What can hang from each mark
A: V
X: A B
J: V
V: A D J L N
L: V X
N: V
D: V

Every row comes from one small tree of marks. Brackets hold a mark, then the marks that hang from it, in alphabetical order. Every link used is in the known rows. Which tree was each row made from?
Known rows
{V D}: [  8.5  -3.3  -2.6   7.4  -2.8   9.8  17.1  -2.0  -9.3 -13.2   8.7  -6.9
  -3.9 -10.2  12.0 -21.6   4.6  -3.7   4.3   7.8]
{V J}: [  5.3  -3.0   3.2   7.8  -0.9   9.4  19.3   2.7  -4.5 -10.0  -2.2  -5.3
  -6.7   0.3  12.3 -27.2   0.2  -7.7   5.1 -10.6]
{V A J {L {X B}} N}: [  2.3  -4.5   2.0   7.6  -1.6  23.0  36.5  -7.7 -14.0 -24.4 -23.1 -34.9
   4.5   3.9 -13.9 -18.1  -4.5   3.7   3.2 -28.8]
{X {A {V D J L N}}}: [ -4.6 -11.2   2.6   4.1  -7.6  34.9  31.8   6.2  -7.2 -29.5 -29.2 -12.0
   3.7 -17.3  57.4   3.1  -7.8   7.1   3.7 -11.6]
{X A B}: [ 14.9   1.7  -2.2 -11.5  -3.0   3.9  12.7  40.4  -8.5  -2.8   0.4   3.5
  -5.7   6.0 -43.7 -10.8 -12.8   4.6   7.8  -5.2]
{N V}: [  5.3   2.0   0.3   7.7  -4.5   8.4  21.0  14.4  -8.4  -8.2   2.0  11.0
  -6.5 -11.0  31.2 -19.7   1.2  -6.9   7.6 -17.1]
{N {V A D J {L X}}}: [  5.8  -5.5   0.0  16.9 -16.3  34.7  37.1 -23.7 -14.9 -34.5 -12.6 -46.2
   2.0 -18.4  62.1  -0.9   1.5  -5.6   3.3 -17.6]
{L {V A J N} {X B}}: [ -1.1 -13.3  -7.6   1.7  -6.8  23.8  34.4 -20.5 -19.6 -32.7 -12.5 -29.0
   0.8   2.5 -10.4 -14.9   5.6  -0.3  10.4 -31.7]
{J V}: [  2.0   5.0   0.0   7.2   2.3   6.0  22.3  10.3 -10.9 -18.1   5.6  -0.2
  -3.4 -10.8   7.1 -19.9   7.5 -15.3   3.7  -1.0]
{D {V A J {L {X B}} N}}: [  7.6 -10.7  -5.1  10.2   4.7  28.3  34.2 -19.8 -14.1 -30.1 -28.8 -34.3
   2.4  -0.7  -4.6  -9.8  -4.2   5.3  -1.4 -28.3]
{A {V D L N}}: [ -0.9  -9.3   1.3  12.6   2.4  23.5  30.0  -0.7 -10.8 -23.5 -17.1   2.5
   3.5 -24.4  54.9 -15.6  -1.1   5.6   1.6  -4.9]
{V A D J {L {X B}}}: [ 12.5  -7.2  -2.2  11.5  -6.7  23.1  29.1 -13.4 -16.6 -28.9  -8.4 -50.4
   1.7  -2.9   3.3 -10.7  -9.6   0.6   0.6  -4.7]
{J {V A D N}}: [-10.9  -1.7  -4.9  14.0  -5.7  28.1  36.5 -19.7 -20.9 -41.3   0.4 -22.7
   3.9 -16.1  25.5   0.9  21.8  -6.7   3.2  -5.4]
{X {A {V D J L N}} B}: [  0.1 -13.3   1.2   2.0  -3.3  28.3  30.1  19.3 -13.4 -29.0 -30.9  -9.8
   2.4 -10.3  29.6  -0.7 -20.6  11.4   3.6  -9.8]
{D {V A J}}: [  9.8  -8.6  -3.8  15.8  -0.6  23.6  20.5 -18.5  -9.3 -24.0  -1.9 -14.8
  -9.1  -4.1  25.9   2.6   5.5  -3.4   1.8 -14.6]
{A V}: [ 13.6  -4.1   1.0   6.4   3.7   3.7  19.4  17.2  -7.4  -7.1   4.8  20.9
  -8.0  -9.4   9.5 -19.2  -2.3  -1.6   4.7  -3.8]
{N {V J L}}: [ -0.4  -1.3   5.3  13.3  -4.2  20.0  25.3   6.2  -6.2 -15.8 -16.4  -7.8
  -3.6 -16.2  76.8 -17.4  -7.9  -9.4   5.3 -24.9]

Which tree is each row?
[ -0.8   0.3  -5.4  -7.7  -5.5  25.0  36.5  13.2 -17.9 -33.7 -23.2 -36.1
  10.7 -11.1 -11.3  -5.1  -3.5   0.5   0.6  -2.6] -> {J {V D {L {X A B}} N}}
[ -2.4  -5.8   1.5  21.7 -12.8  35.1  29.6 -14.8 -15.8 -34.5  -9.1 -29.9
  -1.3 -22.1  89.8   5.8  -2.5  -4.5   4.3 -17.7] -> {N {V A D J L}}
[  0.5  -9.5  -1.4  11.9  -6.3  30.4  38.9 -20.9 -17.5 -34.6 -20.8 -48.9
   5.9  -1.5   2.3 -12.3  -2.8   5.8   1.3 -16.7] -> {V A D J {L {X B}} N}
[ -2.3 -11.3 -10.8  -1.4  -8.4  22.3  31.4 -25.9 -15.2 -26.8  -7.0 -18.6
   5.9 -15.0  15.2 -26.3  18.3  -3.8   7.4  -9.0] -> {L {V D N} X}
[  7.9  -5.8   3.2   2.4   4.6  15.9  34.4   4.2  -6.7 -15.0 -21.0   1.3
   5.6 -12.8   7.7 -27.4   2.3   1.7   1.7 -16.7] -> {A {V {L X} N}}
[ -0.9  -3.5   3.4   7.9  -6.1  30.2  38.3 -20.8  -9.6 -24.6 -22.7 -38.2
   6.1  -2.9   8.5 -16.3  10.0  -1.2   2.3 -29.3] -> {V A J {L X} N}
[  7.0 -14.0  -4.7  -4.6  -7.6  19.7  37.2   8.3 -13.1 -27.2 -22.0 -16.4
  -0.1   2.2 -26.6 -10.9 -10.1   8.5   4.5 -10.2] -> {L {X {A {V D J N}} B}}
[ -1.3  -3.8  -5.1  10.6  -1.9  26.9  42.8 -12.8 -25.1 -42.8 -13.2 -43.2
   9.4 -14.3  -2.4  -7.3   5.0  -1.5  -1.5  -6.0] -> {J {V A D {L {X B}} N}}
[ -1.3  -4.1  -0.8  -5.7 -12.9  34.5  36.2  -6.2  -6.2 -24.4 -30.1 -42.8
   8.2  -7.5  12.7 -11.4   2.2   2.5   2.7 -12.7] -> {V D J {L {X A}} N}
[ -9.8 -12.8 -10.2   8.2 -11.1  35.8  28.1 -27.1 -21.3 -36.2   0.4 -16.8
   2.9 -17.8  44.8   1.6  19.0   0.7   9.5 -12.6] -> {L {V A D N}}
[  4.6 -13.7   0.0  11.0   2.1  18.9  38.0  -5.1 -14.2 -28.6 -27.5 -21.9
   3.7  -9.6  17.0 -26.6 -14.6   3.5  -0.6  -9.7] -> {A {V D J {L {X B}} N}}
[ 16.0 -10.9  -2.4  -4.4 -13.3  18.4  30.6   3.8  -7.1 -22.3  -7.7 -21.4
  -2.9  -5.2  -2.0  -5.8  -2.8  -1.6   4.0   3.1] -> {L {X {A {V D J}}}}
[  5.2  -6.4  -3.4  -5.6  -2.1  33.8  30.7  -6.9  -2.7 -20.2 -37.0 -27.0
   4.1  -4.3   7.4  -6.3   3.3   1.9   0.7 -24.7] -> {D {V J {L {X A}} N}}
[  1.6  -9.8  -2.9  -3.7  -7.1  23.5  28.5  12.8 -10.7 -21.2 -11.3   9.4
   0.1 -12.4  12.9  -2.0   1.5   8.8   7.5  -4.4] -> {X {A {V D N}}}
[  8.5  -5.4   0.6  12.5 -10.5  28.8  32.2 -26.7 -11.2 -29.1  -8.0 -51.3
   2.6 -10.9  23.4  -8.1   5.0  -5.4   0.6  -5.1] -> {V A D J {L X}}
[  2.5  -4.3  -3.7  11.0   6.1  31.7  24.5 -15.1 -11.2 -24.5 -16.2  -8.7
   1.9 -16.3  35.7   3.5   9.5   5.6   0.2 -22.5] -> {D {V A L N}}
[ 11.6  -8.0   1.5   1.6   8.9   8.0  32.5  17.2 -11.4 -15.3 -21.2   1.7
   3.2  -5.9 -15.4 -30.5 -11.0   7.4   1.5 -15.3] -> {A {V {L {X B}} N}}
[  4.1   0.8   2.5  12.8  -6.6  25.1  24.6   7.6 -12.4 -18.9  -4.4  -6.7
  -1.1 -20.3  56.5   3.3   1.9  -3.1   6.3 -24.9] -> {N {V A L}}
[ 15.1  -7.2   5.0   7.1   1.3  12.9  30.1   1.6  -4.8 -16.2 -17.8 -13.2
  -1.3  -9.9  21.3 -26.9  -6.0  -5.8   0.1 -10.4] -> {A {V J {L X}}}
[ 14.9  -2.1  -1.9   7.4  -7.9  23.3  27.8 -18.0 -12.1 -25.3   0.3 -40.6
   4.4 -14.5   9.3  -4.4   7.7  -0.2   0.3   0.3] -> {V A D {L X}}
[  2.0  -3.8  -1.6   7.6  -6.8  30.2  35.9 -23.8 -14.7 -28.6 -10.8 -39.1
   8.8 -13.6  11.0  -8.0  14.7   3.4   1.7 -11.7] -> {V A D {L X} N}
[ 15.1  -6.3  -1.1  -2.3  -2.1  16.1  17.9  35.4 -11.4 -18.6 -10.3  -0.6
  -1.1 -15.6  15.1   2.9 -24.7   9.6   3.8   8.2] -> {X {A {V D L}} B}
